Known rows, with every way that one mark hangs from another
Z_668(Z_158(Z_867) Z_348(Z_15) Z_481): [  5   7  -5   9  -4 -35  -1 -15  10   9  -2   0  12  22  -1   8   3   4
   5  -1  11  11  20  -5   8  -1  -3  -1  -2 -34   2  10  -2]
Z_158(Z_867(Z_348 Z_676 Z_960)): [ -6  -8  13 -10  18  20  -8   8  -6   1  15  -1  -7 -11  16  -6  -1   2
  -6  -2  14  -8 -27   9   2  18   1  -3   9  -9  10   0 -20]
Z_8(Z_348): [  1  -1 -13   7  -3   2  11   5  -3  -8  -3   4  -6  -3  -4  -9   1  -1
  -4   3  -3   1  -3   2  -1  -1  -3  11   1   5  -2   5   5]
Z_481(Z_518 Z_867(Z_348(Z_15) Z_676)): [  1   6   4  11   0   7   3   9  16  -5   7  -1   3 -17   9  10  -7  -6
 -12  11  34   4 -21  13   9  -1   1  22  -2  -3  -1 -23  -2]
Z_481(Z_518 Z_867(Z_348(Z_668))): [  2   4   4   9  -5  11   4   0  -6  -8  -4  -7 -11 -45  -5   8 -12   0
  -7   5  13  -7 -25  -2  14  -6  -2  19  -5  -6   0 -10  -1]
Z_668(Z_158 Z_348 Z_481 Z_960(Z_867)): [  3  -5 -18  -5 -12 -12   3   8  18   2  -2   0   8  22 -18  -2   1   0
  27  -1  -9  -2  32  17   2  -6  -2 -22  -5  -6  -9   6   4]
Z_15(Z_348): [ -1  -3  10   9  -1  -4   0   4   7  -3   3   9  -1  -3  -2   1   9  -4
  -7   7  -6  -2 -22  -5   5   5   2   1  -3   6  -3  12   3]
Z_348(Z_668(Z_481 Z_960)): [ -9 -12  -4 -11  -2  12   6  -2 -19   3   3   4  -3   1   7  -8  -3   2
  15  -3  -9 -15   1   0  -3   7  -6 -14  -3 -15   0   2  -1]
Z_867(Z_348 Z_676 Z_960(Z_668)): [ -7   1  17 -15   8  22  -3  20  12  -2  10   1  -3   5  14  -5  -4  -1
  -3  -4   3  -3 -19  10  -8  10   3   3   6  17   2  -9  -4]
Z_960(Z_668): [ -4   7  11  -9 -12  -9   9   7  -6  -4   0   5  -4   2   5 -10   3   0
  -2  -6  -2  -2  -1  -8  -2  11   1  11  -2  23  -7   3   8]
Z_481(Z_518 Z_867(Z_676 Z_960(Z_668))): [ -6  12  17 -13 -12  -3   5   7   4   1  30  -6  -8   2  -9   2 -11  -2
  -6  -2  31 -12 -15  -4   0  19   5  -2   5  15  -2 -17  -1]
Z_668(Z_348 Z_816): [  6  -2   9  -3   3  -2  -1  -8   2   1   0   1   5  16 -16  -2   6   3
   5  -1  -2   5   4  -6   6   0  -2 -15  -3   3  -8   4   5]
Z_15(Z_348(Z_668)): [  0  -7  10  10   1   7  -1  -2  -8  -1  -1   6  -5 -20  -1   5   5  -4
  -5   5 -16  -1 -24 -10   1  -4   1   7  -8  -6   6  10  -1]
Z_816(Z_668(Z_158 Z_348) Z_867): [  8  -4  -1  18   1 -37  -6  -6   3   1 -21  -6   5  -2 -23   6  12   2
  -1   0  -2  12  34  -9   0 -17  -5  -5  -1   1  -3  17  -3]
Z_15(Z_348(Z_668(Z_158(Z_867) Z_481))): [ -1  -4  -8  11  10 -30 -10 -23   4   8  -2  -4   0  -2  13  12   6   4
   7   5 -17  -2   4  -9   3   6   4   4  -1 -43  10  19  -6]
Z_668(Z_158 Z_348 Z_481 Z_816): [  5   4 -12  -2   7 -35  -8 -19  34   6  -4  -7  14  40 -11   8   4   8
  22   0  -9  10  29   0   5  -3  -1 -17  -1 -23  -9   7  11]
Z_816(Z_668): [  1  -5   4   6   0 -10   6   0  -3  -5  -5   2  -3 -11   7  -8   7  -3
  -5   2  -3   2   4  -6  -4   8  -4  -5  -1   9  -4  15  -3]
Z_960(Z_668(Z_348) Z_867): [  7   1   5  -5 -20  -3  10  19   7  -6  -2   4  -2   1 -16 -11   3  -5
  10  -5  -6   4  14  -2   0  -4   2  -1  -7  34  -8   2   8]
Z_668(Z_816): [ -1   3   2  -8   6  -1  -3 -10   0   0   2   1   2   5   3  -6   6   2
   1  -3  -6   1  -2  -3   4   9   1  -2  -3   5  -7   3   5]
Z_668(Z_348(Z_15) Z_481 Z_816 Z_960): [ -1  -5  -5  -8   0   5   0  -9   3   8   5   7  13  44   3  -3   3   2
  10   1   2   2  16   3   2   2  -2 -27  -1 -12 -12  -5   3]
Z_15(Z_348(Z_668(Z_158 Z_816 Z_960))): [ -1   0  -5  -1  14   5 -16 -22  -7   6  -3  -1  -1   6   9  10   8   0
  -1   2 -31   3  -4   4  -4   0   7  -6  -7 -15  -2   9  -1]
Z_668(Z_158 Z_348): [  8   9   4   7  -7 -22   2  -1  11   0  -7   0   3   7 -24   8   4   3
   5  -2   1  10   9  -2   8  -8  -6  -2  -7   0  -4  11   5]
Z_8(Z_348(Z_668(Z_158))): [  4   6 -20  13   0  -8   4  -9  -2  -3 -12  -5  -6 -14  -4   6  -1   0
  -1  -1 -19  10   7   3  -6 -16  -3  26  -6 -13   8   8   4]
Z_979(Z_8(Z_348) Z_867): [  6  -4 -17  10  -3  -2   8   2  -9  -7  -7   1 -12  -1 -16   3  -3   5
 -12   9  -9 -14  -8 -13  -3  -1  -6   6  21  -1  12   3  11]
Z_15(Z_348(Z_668(Z_816 Z_960(Z_867)))): [  0 -13  -7  -4   5  29  -8  -5  -9   1   3   4  -5 -11   6  -5   8  -8
   4   3 -32  -6  -8   8  -5  -1  11 -11  -9   8  -2   2  -4]
Z_668(Z_348 Z_960): [  0  -8  11  -7 -10  10   8  10 -22  -2   4   9  -3   8 -19  -8   3   1
   5  -2   5  -7  -3   0   5   4  -8 -21  -3  10  -9   6  -1]
Z_481(Z_867(Z_348(Z_15) Z_676 Z_960)): [ -2  10  17   1   6  23  -7  16  13  -1   9  -2   5 -21  13  11 -12  -5
 -16   0  27   6 -30   9   0  -3   5   0   5  15   9 -20 -11]
Z_867(Z_676): [-4 -5  6 -4  6 -3  4  9  2 -2  9  3 -1  1  3 -4  7 -3  6  2  8 -3 -6  5
 -3 12 -4  1 -4  5  1 -2  0]
Z_158(Z_867(Z_348(Z_15 Z_668(Z_960)))): [ -4  -6   2   0   4  33  -1  -2 -45   2  -6   6  -7 -29  29  -8  -1  -1
 -15  -3  -1  -2 -21   5   2   3  -1  15  -4 -12   7   0 -18]
Z_867(Z_960(Z_668(Z_158 Z_348 Z_816))): [  4  20   9 -13  -1 -11 -10 -11  15   7   4  -6   4  36 -16   5  -1   5
   1 -12  -9  11  14  -7  -1  -1   6 -14   1  11  -7   5   6]
Z_158(Z_867(Z_348)): [ -1  -5   5   1   7   6   0   3 -14  -5  -5   2  -8 -21  16 -10   4   4
  -7   1   4  -5 -13   1  10  14   0  13   3  -6   0   9 -10]
Z_158(Z_867(Z_676 Z_960(Z_668(Z_481)))): [-11  -4   9 -22   6 -11  -1   0   2   9  26  -2  -3  27  20 -10  -3   4
   9  -6  12 -14   5  -5  -8  33   5 -15  12 -12   6   1  -9]
Z_8(Z_348(Z_668(Z_481 Z_960))): [ -7 -16 -23  -2   0  12  11  -2 -18  -2   0   1  -8   6   7 -10  -6   2
  11   2 -16 -13   9   6  -9   0  -6  -5   2 -22   2   1   0]
Z_348(Z_15 Z_668): [  0   7   7   7  -7  13   6  -3 -17   1  -5   7   0 -20   6   1   0  -6
 -10  -4   0   9 -12  -8   0 -11  -3  19 -13   1   9  -1   0]
Z_816(Z_867): [ -3  -2   4   2  -4  -8   0   2 -16  -1  -7   4   0 -12 -14  -7   8   2
  -5  -3   6  -7   3  -9   6  -4  -2   8   0  11  -1   2   1]
Z_867(Z_960(Z_668)): [ -6  13  19 -15 -12   7   4   9  -6   2  10   4  -4   5  -3 -10  -5   0
  -8 -12   2  -5 -13 -11  -3  12   3  -4   2  22  -1   2   2]
Z_979(Z_867): [ -4  -4   5   1  -5  -4   2   1  -9  -3   1   6  -2  -4 -13   1   5   3
  -3   0  -5  -9  -8  -6   0   5  -7   1   4  10   5   3   5]

Rows
[ -3   3  13   0   9  35  -5  17  17   1   9   5   6  -1  15   3  -4  -6
 -13   0  16   9 -29  16  -3  -4   0   5   2   2   9 -12 -11] | Z_867(Z_348(Z_15) Z_676 Z_960)
[ -2  15  14  -4 -17   5   5   1  -4   0  20  -3  -8 -14 -26   3 -13   1
 -13  -3  31 -13 -26 -10  14   8   2  -8   2   5  -1  -5  -5] | Z_481(Z_518 Z_867(Z_960))
[  0  -2   5  -7 -12 -24   9   5  13  -1   0   2   4  27  -6  -6   0   4
  17  -2   0  -3  19 -12   0   7  -4 -12   0   2 -10   4  12] | Z_960(Z_668(Z_348 Z_481))
[  2  -8   2  -7  13 -28  -5  -8  24   3   9 -12  11  20  -4   9  -2   4
  24   5  14  -2  20  -2   1  11   2 -32   5  -3  -6 -12   4] | Z_668(Z_348 Z_481(Z_867(Z_676)) Z_816)
[  0   3   0   5   7   8 -11 -19 -24   7 -12   1   6 -11   4   0   6  -1
 -12  -5  -6   8   7 -13   1 -18   4  17  -8  -4   6  -9  -1] | Z_348(Z_15 Z_668(Z_816(Z_867)))
[  0   2 -28  -2  12   5  -5 -22 -17   2  -8  -7  -6   7   5   0   0   3
   2  -1 -28   4  15  10 -10  -6   1   6  -2 -15   0   4   2] | Z_8(Z_348(Z_668(Z_158 Z_816 Z_960)))
[  6  14   8  -1 -13 -30   3   1   9  -1  -7  -1   2  17 -15   4   4   2
   5  -6  -5  11  18  -7   1  -4  -1   4  -5  12  -8  10  11] | Z_960(Z_668(Z_158 Z_348))
[  0   2  -2  -2  -2  17   3  26  24  -7  -3   5   6  -5  30  -7   3 -13
   0   1  -2  13   1  23  -9  -6   7  26  -5  28  -1 -17   3] | Z_960(Z_668 Z_867(Z_348(Z_15) Z_676))
[ -2  -2   6   5  10  18   0  15  15  -4  -1   7   7  -5  23   3   3  -7
  -6   6  11  12 -16  17  -1  -3  -2  20  -3   2   3 -12  -3] | Z_867(Z_348(Z_15) Z_676)
[ -3   4  -4  -4  -3   5  -1  -7 -25   3  -5   0  -6 -11  -1   2   0   1
   3  -6 -13  -2   1   3  -3  -2  -4   5 -10  -6   2   7  -2] | Z_348(Z_668(Z_158 Z_960))
[ -3  -2 -13   6  -7  32  11   1 -34  -2  -2   8  -7  -9   8  -6  -3  -6
 -12   0  -8   3  -6   6 -10 -11  -3  14  -6  -3   6  -3  -3] | Z_8(Z_348(Z_15 Z_668(Z_960)))
[  2   9 -30  18  -2 -12   3 -14  18   3 -11  -3   7   8  12  10  -5  -1
   3   2 -13  17  17   5  -7 -22  -3  25  -4 -34  11   1   8] | Z_8(Z_348(Z_15 Z_668(Z_158 Z_481)))
[  1  19   5   4   4   8 -11  -4   4   6  -2   0   3  -9  14   5  -4   1
 -22  -7   9  11 -20   6   7  -3   4  14   3 -13  10   7 -14] | Z_668(Z_158(Z_867(Z_348(Z_15) Z_960)))
[ -2  -6  10   2  15  18 -22 -16 -13   9   2  -1  -1  -8 -10   5   5   1
 -12  -2 -16  -6 -18 -15   0 -11  11  -7   3  -6  10   3  -8] | Z_15(Z_348(Z_668(Z_816(Z_867(Z_960)))))
[ -2 -13  -6 -16   4   0   0  -8   2   5   7   2   7  40  -7  -8   2   7
  21   0  -5  -9  16   3   3  11  -3 -36   3 -12 -14   2   4] | Z_668(Z_348 Z_481 Z_816 Z_960)
[ -2  -6 -16  -5   9  14  -6  20  20  -5  -3   0   2  -7  13  -3   4  -6
  14   3 -10   3   5  38  -5  -3   1   4  -3   8  -4  -5  -4] | Z_668(Z_158 Z_960(Z_867(Z_348 Z_676)))
[  2  14   9   9  -5   5   0   9   6  -7 -12   0   7 -33  13   6  -8  -3
 -17   2  17   7 -19   1   9  -7   4  16   0  18  -1 -11  -1] | Z_481(Z_867(Z_348(Z_15)))
[ -2   1   6  -1  -5 -10   7   2   6  -3  19  -4  -6 -13 -11   5  -3  -2
   1   8  32  -9 -12   2   8  13  -2   4  -2   2  -3 -13   0] | Z_481(Z_518 Z_867(Z_676))
[  6   8   2   1  -2 -22  -2 -14  20   4  -1  -5  17  17  -3  10  -5   3
   7   2  16   7  15 -10   8  -3   4 -21   1  -1  -7 -10   7] | Z_668(Z_348(Z_15) Z_481(Z_867) Z_816)
[  6  15 -25  13   8  -1  -6 -26   3   3 -13  -5   4   4  12   9   0  -2
  -9  -1 -22  24  14   4  -9 -21   3  29  -8 -17   7  -2   6] | Z_8(Z_348(Z_15 Z_668(Z_158 Z_816)))
[ -1  -8   7   7  10  13 -10   9  -3  -3 -12  -3   0 -22   0  -8   2   1
 -16  -2   1  -3  -8  -3  -1  -8  -1  -4  11   8   3   7 -14] | Z_816(Z_668 Z_867(Z_348 Z_960))
[  2  -3   7   6  -3 -22   4   6  21   3   7  -3  15  10  -2  13  -6  -2
  12   6  29   6  11  -1   2  -2  -2 -17   0   0   2 -14   2] | Z_668(Z_348(Z_15) Z_481(Z_867(Z_676)))
[ -1  -2   4   4   3   0   2   9  14  -9  10  -6  -4 -22   1   7  -5  -1
  -2  11  28  -6 -18  13  10   7  -1  12   1  -2  -5 -17  -2] | Z_481(Z_518 Z_867(Z_348 Z_676))
[  2 -10  -6  -3   8 -23  -8 -12   8   5  -7  -3  12  28 -19  -2   8   8
  17   1   1  -4  32 -10   8  -6  -1 -20   5 -13  -8  -1   6] | Z_668(Z_348 Z_481 Z_816(Z_867))
[ -3  21  -4  -6 -10 -51   0  -8  24   0  -5 -12   6   4   7   8  -7   6
  11  -4   4  -3  23  -7   0   9   6   2   4   9  -7  -1  13] | Z_960(Z_668(Z_158 Z_481(Z_867)))
[ 10   0   1  15  -2 -27   1  -5  11  -1 -12  -4   3   4 -13   6   8   0
   2   2  -6  15  23  -3  -2  -6  -7  -9  -4   0  -4  20  -1] | Z_816(Z_668(Z_158 Z_348))
[ 10  20  -4   6 -24 -16   4   9  24   0 -10   2  10  11  -9   2   4  -8
   1  -6  -5  24  25   4  -1 -19   5  16 -12  24  -5   1  10] | Z_960(Z_668(Z_158 Z_348(Z_15)) Z_867)
[ -7  -5  -3  -9   1   2   1   9   4  -6  -4  -3   3 -14  13  -2 -11   5
   9   4  10 -17  -6  10   6  12   1 -17  10   4 -10  -7  -2] | Z_668(Z_481(Z_867(Z_348)) Z_960)
[ -3 -11 -14   0  -2  25  10   2 -36  -5  -1   4 -14 -13   1 -10  -2  -1
  -2  -1 -14  -8  -4   4  -9  -2  -5   5  -1  -2   2   3  -4] | Z_8(Z_348(Z_668(Z_960)))
[  2  -1 -19  13   8  12  -6 -19 -23   2 -15  -2   2  -7   3  -2   3  -2
 -15   0 -12  11  14  -6  -6 -24   4  25  -2  -7   8  -9   1] | Z_8(Z_348(Z_15 Z_668(Z_816(Z_867))))
[ -7  -4  15 -12   9  10  -3   2 -17   7  24   1  -6  -2   3  -6   1   1
  -5  -5  17  -9 -17  -1  -1  24   1 -10   6  -6  11   4 -18] | Z_158(Z_867(Z_676 Z_960))
[  7   4  18  -9 -14   4   2   9 -14   4   5   1 -10  19 -35   6  -9   6
 -12  -4   2 -16 -11 -30  -2   3  -3 -22  21  17   9   3   8] | Z_979(Z_8 Z_867(Z_960(Z_668(Z_348))))
[  6  -8 -17  12   0   8   7  -4 -25  -4 -10  -2 -18 -17 -15   7  -7   4
 -11   6 -18 -13  -9 -19  -8  -9  -7  13  16 -10  20   2   8] | Z_979(Z_8(Z_348(Z_668)) Z_867)
[  1 -12  -4  -9  -6 -16   7  19  30  -1   7  -1   6  27  -2  -7   3  -5
  32   1  -1  -1  31   9  -8   4   1 -13  -2  12  -6  -6   8] | Z_960(Z_668(Z_348 Z_481) Z_867(Z_676))
[ -6   2  -2  -2  -3   7   1   9   5  -3  -5   2   8  -7  22   1 -11   0
  -2   4  17  -7  -7   9   5   3   2  -6   5   2  -8 -13  -3] | Z_668(Z_481(Z_867(Z_348(Z_15))) Z_960)
[ -5 -13   7   0   0  22   0   1 -27   1   4   9  -9 -14   2   0   5  -4
  -4   3 -17  -9 -21  -2  -2   3   1  -6  -6  -1   1   9  -5] | Z_15(Z_348(Z_668(Z_960)))
[ 10   0 -19   3  11   9   3 -16 -16  -2 -10  -5 -13  -6   2   0  -6   4
  -7   5 -17  -3  -3 -15  -3  -4   2   8   8 -15   7   2   8] | Z_979(Z_8(Z_348(Z_668(Z_816))))
[  4  -7   7  -7 -10  -2   7  23  12  -5   6   1  -1   9  -8  -8   5  -8
  17  -2  -1   4  20   8  -7   1   2  -5  -7  30  -5  -6   5] | Z_960(Z_668(Z_348) Z_867(Z_676))
[ -3 -17   7   4  22  13 -12  12   4  -1  -3  -4   0 -12   9  -4   4  -2
  -9   3   6  -1  -2   7  -9  -3   0  -7  11   6   7  -1 -18] | Z_816(Z_668 Z_867(Z_348 Z_676 Z_960))
